Known rows, with every step that occurs:
y > z > m: [  6  15 -17  -2  10 -28  49  37 -20  -4  45 -10 -18  29  -5  56   2   2
 -20]
n > j > v > a > z > y: [ -3   5 -37  -9  22 -25 -20 -19 -23   3 -43 -23 -14 -11   4   0   3  14
  22]
j > v > a > z > y: [ -8  20 -15  -2  30 -13 -16 -29 -31   2 -26 -41  -2 -25  20   1  14  15
  20]
a > z > m > v: [-12  -2  -4  15  -7 -11  16 -13 -15   5  36   9   6   7 -11  58  16  35
 -15]
n > j > v > a: [ -1  17 -43  -6  23 -27 -31   6 -37 -27 -16  -1 -26  38 -22   2  13   4
  30]
j > v > a > z: [-11  31 -16   7  30 -15 -23 -21 -26  -7   6 -39  -1  15  23  -1  28  19
  34]
n > j > v > a > z: [ -4  13 -41   1  24 -28 -25  -8 -18 -12 -12 -27 -14  24   5  -1  18  19
  36]
n > j: [ 12  -6 -50 -13  -1 -43  11  26 -25 -22  12   4 -12  37 -43  45   8  -4
  21]
y > n > a > z: [  8  14   2  -9  17   6  33  17  -3 -28  22 -22   1  -3  29  43  31  -5
  21]
m > v > a > z: [  0   8 -10  11  -4 -34 -20 -40 -26 -30  29 -20   9  14  11  10  30  25
   1]
v > a > z > y > n: [ 18  -2  12 -12  25  -7  26 -19 -14 -11   0 -32  -7 -24  22  13  14   2
   4]
m > z > y > n > j > v: [  3 -20 -25 -42  -4  -5   7  56 -13 -10 -14 -14 -43  -8 -45  -4  -7  -5
  -4]
a > z: [  1   7 -29   4   7 -32  20  -6 -13  -1  35 -38  17  12   3  40  26  14
  22]
n > a > z > y: [  4  22 -17  -8  21 -18  17  -3 -24 -10 -21 -27  15 -29  34  57  23  -2
   6]
a > z > y > n > j: [ 13 -33 -24 -27  -6 -20  45  13   0   5   9 -16 -14 -24 -20  31  -3   6
  13]
a > z > m > v > j: [-12  -8 -23  -2 -36 -16  14  -9  -8  -1  22  19   1   2 -22  33  18  33
 -17]
j > v > a: [ -7  34 -20   2  36 -14 -30  -5 -45 -25   3 -10 -16  26  -5   8  19   1
  32]

Rows:
[  8  16  19  -4  31  25  48  30  -2 -12   9   9  -9   1  28  74  30   0
 -11] | y > n > a > z > m
[ -5  15 -25   5  32  -8  -6   1 -16   5 -30   1 -22  27   4  29  11  24
  10] | n > j > v > a > z > m
[  2  18   8  12  10 -13 -10  -5 -43 -28  10  34 -16  30 -15  46  18  12
 -27] | z > m > v > a
[ 10  -3 -15 -28  25  -4  -5  18 -31 -22 -32   9 -46 -11 -25  -8  -3  -4
  21] | z > y > n > j > v > a
[ 12   2 -21 -20   1 -36   9  29 -29 -12  -1 -32  -3   0 -24  32   6 -15
 -23] | m > z > y
[ 14  11   8 -25  23   7  30  30 -32 -32  -9   9 -15 -28   1  50  16 -24
   5] | z > y > n > a
[ -9 -26 -28 -24   3  -2  23  14  -3  14  -7 -14 -26 -36 -24  10  -7  19
  32] | a > z > y > n > j > v
[  3   2  -1  -8  29  18  10  16  -2   1 -16   7 -37  17   1  19  10  21
   8] | y > n > j > v > a > z > m
[ 13  -6 -16 -36  17  -7 -18  38 -17 -28 -36 -14 -48   0 -25 -26  -2  -9
 -12] | m > z > y > n > j > v > a
[ 25 -29 -21 -39  -9 -23  27  55  -9 -21  -1 -12 -33   2 -43  18  -7 -19
 -20] | m > z > y > n > j
[ 11 -29  -2 -17 -15 -21   2 -18 -12 -24  -3   3 -20 -24 -10   3   3  18
  -9] | m > v > a > z > y > n > j
[  2  -3 -18 -10  19  -4  -5   1  -6 -16   0 -20 -28  13   1 -16  16  16
  36] | y > n > j > v > a > z
[  6 -14  18  -6  -1  -9   9 -33 -22 -19  15 -13 -10 -31   7   1  11  19
  -8] | m > v > a > z > y > n
[  7 -17   1 -20   7  -7  46   3  -9   7  23 -30  -1 -35  -2  32   7   9
  12] | a > z > y > n
[ 24 -17 -10 -20  15 -18  25  -6  -6 -12 -17 -24 -19 -14   3  14   4   0
   5] | v > a > z > y > n > j
[ -6   4   8 -16 -21  19  22  14  -1 -26   8  36 -17 -13   6  41  31  19
 -24] | y > n > a > z > m > v > j
[ -2   4  -5   3  -3 -33 -15 -44 -30 -14   2 -20   7 -20   9   9  15  22
  -8] | m > v > a > z > y
